Each row was made from one small tree. The marks that hang from a mark follow it in brackets, in alphabetical order. Every link used is in the known rows. Write each row's tree.
Known rows:
M[G]: [ -2   6   1  -5  -5   1   0   5  17  15  10  21  -1   5   7   2  -3 -22
   2   0  -5   8]
R[C[G] U[N]]: [-18  17 -23   9   4   3   9  31 -19 -23 -16 -82 -15   1  -7 -37  -2   9
  -6 -16  19  20]
G[C[A] M]: [  4  -4  -4 -26  -7  -7   9  11  14  17   3  45 -17   1  24   4  -2   0
 -11  -2  17  -3]
U[R]: [ 10   4  -2  -7   4   5   3   3 -13  -7  -6   1  12   3  -3 -15   4  17
   2  -6  -4   6]
G[C[A]]: [  6   2  -6 -23  -2  -4   3  14  11   9  10  33  -7  -3  15  -4  -2   2
  -9  -2  -7  -1]
U[N R[C[G[M]]]]: [  1  10 -17  -8   2   7  15  19 -23 -19 -33 -36  -9  11   2 -32   3  19
 -10 -19  34  17]
C[A R]: [ 17   7 -12 -29  -1  -4   3   4  -9  -3  -6  24  -4  -1   7 -25   2  24
   5 -13 -20  -1]
A[C[R[U]] K]: [ 11   5 -18 -18 -27  -9   3  18  -7   9   2 -25 -10   5   9 -25   2  30
 -32  -5 -22  14]
A[C[G[M] R] K]: [ 23 -10 -11 -30 -37  -1   5   9   5  25 -21  15 -19  18  24 -16  -3  22
 -35  -5   3  13]
A[C[R[U[N]]] K]: [  8  14 -18 -21 -28  -4   7  17 -19 -16  -5 -34 -16  -6   6 -36   1  38
 -33 -12 -23  15]
K[A[C[R]]]: [ 26  -4  -2 -19 -28  -4  -5   8 -11   4  -8 -11 -11   5  15  -3  -3  19
 -21  -2 -49   0]
R[C[A] U[N]]: [-15  26 -28  -8   7  -6  14  29 -26 -35  -5 -72 -23  -9  -8 -38   2  20
 -12 -17   1  13]
K[A]: [ 11  -3   5   0 -18   6  -2  -2 -16  -7  -1 -17 -11  -2   3  11  -6   0
 -11   4 -18   0]
R[C[A[K] G] U[N]]: [ -5  21 -32 -14 -17   6  16  30 -30 -29 -12 -71 -31  -1  -5 -47  -4  26
 -34 -17  10  29]
C[R]: [ 11   2  -5 -11   2  -5  -1   1  -3   3  -6  16   7   1   6 -13   3  15
   7  -9 -10  -2]
A[C K]: [ 12  -2  -5 -12 -29  -3   1   5   3   8   3  -8 -13   5   8   1  -1  11
 -44   6 -20  10]
R[C[G]]: [ -4   2 -15   6   5   0   2  19   1   4 -14 -39  -6  13   0 -12  -2  -2
  -8  -6  13  14]
U[N R[C[A G]]]: [ 10  19 -24 -22   3   9  13  24 -32 -33 -27 -39  -9   4  -5 -53   2  31
  -9 -24   0  21]
C[G[M[P]] R]: [ 15  -6 -17 -10   7  16  -3   2   2  24 -26  35   3   9  17 -10  -9  -1
  12 -15  21  10]
U[N R[C[G]]]: [  4  14 -18  -4   8   9   9  21 -25 -28 -27 -47   0   7  -7 -39   3  22
  -6 -19   9  20]
G[C[A] M[P]]: [  6  -1 -15 -20   8   7   3   9  14  25   2  55 -10  -2  25  10 -10 -12
  -7  -6  16   3]

Write each row's tree:
[ 12  11 -11 -15 -29  -1   2  19 -30 -23 -11 -54 -21  -7   8 -27  -4  30
 -18 -11 -44   6] => K[A[C[R[U[N]]]]]
[ 13  17 -25 -33 -26  11  11  16 -34 -24 -14 -19 -22  -6   4 -59  -3  41
 -14 -22  -6  21] => C[A[K] G R[U[N]]]
[  9  -3 -19 -17   1  21   3   3  -5  15 -19  26 -13   7  13 -11 -13  -7
   1 -11  20  12] => C[A G[M[P]]]
[  2   4  -9  -4   9  10  -8  14  36  37  20  57  10   0  21  16 -12 -42
   0  -3  -1  14] => M[G[C] P]
[ 21  -1 -23 -27   2  16   1   5  -6  18 -26  42  -7   8  18 -23 -10   9
   9 -20  10  10] => C[A G[M[P]] R]
[ 18 -13 -10  -6 -26  21  -5   7  -3  22 -22 -10 -20  13  20  12 -19 -11
 -25   1  -9  13] => K[A[C[G[M[P]]]]]
[ 15 -15   0 -13 -39   7   1   9  -5  16 -21 -18 -29  17  20   6 -11   0
 -27   5  -7   6] => K[A[C[G[M]]]]
[ 15   7 -14 -18 -34   9   1  25 -30 -18 -22 -58 -22   1  11 -40  -8  29
 -15 -14 -37  14] => K[A[C[G R[U[N]]]]]
[  1  12 -17 -35  -7  -8  15  24 -10  -7  -5  17 -21  -9  23 -34   0  25
   0 -20  13   1] => G[C[A R[U[N]]] M]
[ 12  -5 -12 -13  12   2  -3   7  19  33  -4  63   7   0  28  10  -6  -7
   3 -10  19   1] => G[C[R] M[P]]
[ 18  -5 -11 -21 -15   0  -4  15   7  17 -19   0  -2  14  15 -27  -2  17
  -7  -9 -24   8] => A[C[G R]]
[  6   5 -27 -25  10   1   5  23   5  25   1  38  -7  -3  26 -15  -8   6
   4 -17  15   7] => G[C[A R[U]] M[P]]
[ 11  -5  -6 -32 -25  -4  12   6  10  19   6  48 -24   1  25   7  -3   7
 -36   1  19   5] => G[C[A[K]] M]
[ -3  17 -13  -8   0  -1   5  13 -23 -25  -8 -26  -3 -11  -1 -38   3  26
  10 -18  -5   5] => C[R[U[N]]]
[  9   5 -23 -23   2   2  15  23 -16   0 -28 -18 -13  19   6 -32   2  21
 -12 -16  22  17] => U[R[C[A G[M]]]]
[  5   5 -17  -2  10   4   5  23 -11  -3 -20 -39   6  17  -4 -27   3  14
  -7 -12  11  20] => U[R[C[G]]]
[-12  21 -30  -9   1   4  13  34 -25 -29 -15 -75 -25  -1  -6 -49  -3  19
  -8 -20   7  21] => R[C[A G] U[N]]
[  6  11 -21 -16  -9  -8  10  13 -10  -7   1 -26 -20   2  -1 -10   2  16
 -40  -5  -2  15] => R[C[A[K]]]
[  3   5 -16 -13  -9 -11   1  23  -2   8  -2 -28  -4   5   8 -27   2  23
  -7  -8 -25   6] => A[C[R[U]]]
[ 18  11 -21 -33   8   5  -5  18  26  34  14  80   7  -2  29  -9  -9 -17
   6 -16 -22  13] => M[G[C[A R]] P]
[ 17  19 -27 -27 -14  11  15  20 -38 -33 -23 -36 -15   3  -4 -49   1  38
 -35 -21   1  29] => U[N R[C[A[K] G]]]
[  0  12 -16 -10  -5   9   5  18 -22 -19 -18 -30  -5  -3   2 -49  -2  25
  14 -21   3  12] => C[G R[U[N]]]
[ -4  -1 -24   9  15  11   1  15   4  20 -23 -17  -8  14   8   2 -10 -17
  -8 -10  37  18] => R[C[G[M[P]]]]
[  6  -5  -8 -23 -14   8   9   6  -4   8 -18  15 -22  11  13 -17  -6   6
  -2  -7  20   5] => C[A G[M]]
[ -5  16 -29  -9  -8  -8  13  26 -18  -9   6 -59 -24   0  -4 -23   1  21
 -37  -7   4  21] => R[C[A[K]] U]
[ 25   0 -21 -37  -9   4   4   6   7  28   1  73 -10  -3  31   0  -7  10
 -25 -11  10  10] => G[C[A[K] R] M[P]]
[ 12   7 -33 -17  16  15   9  21 -16   6 -29  -9  -6  15   6 -26  -6   9
  -9 -20  23  23] => U[R[C[A G[M[P]]]]]
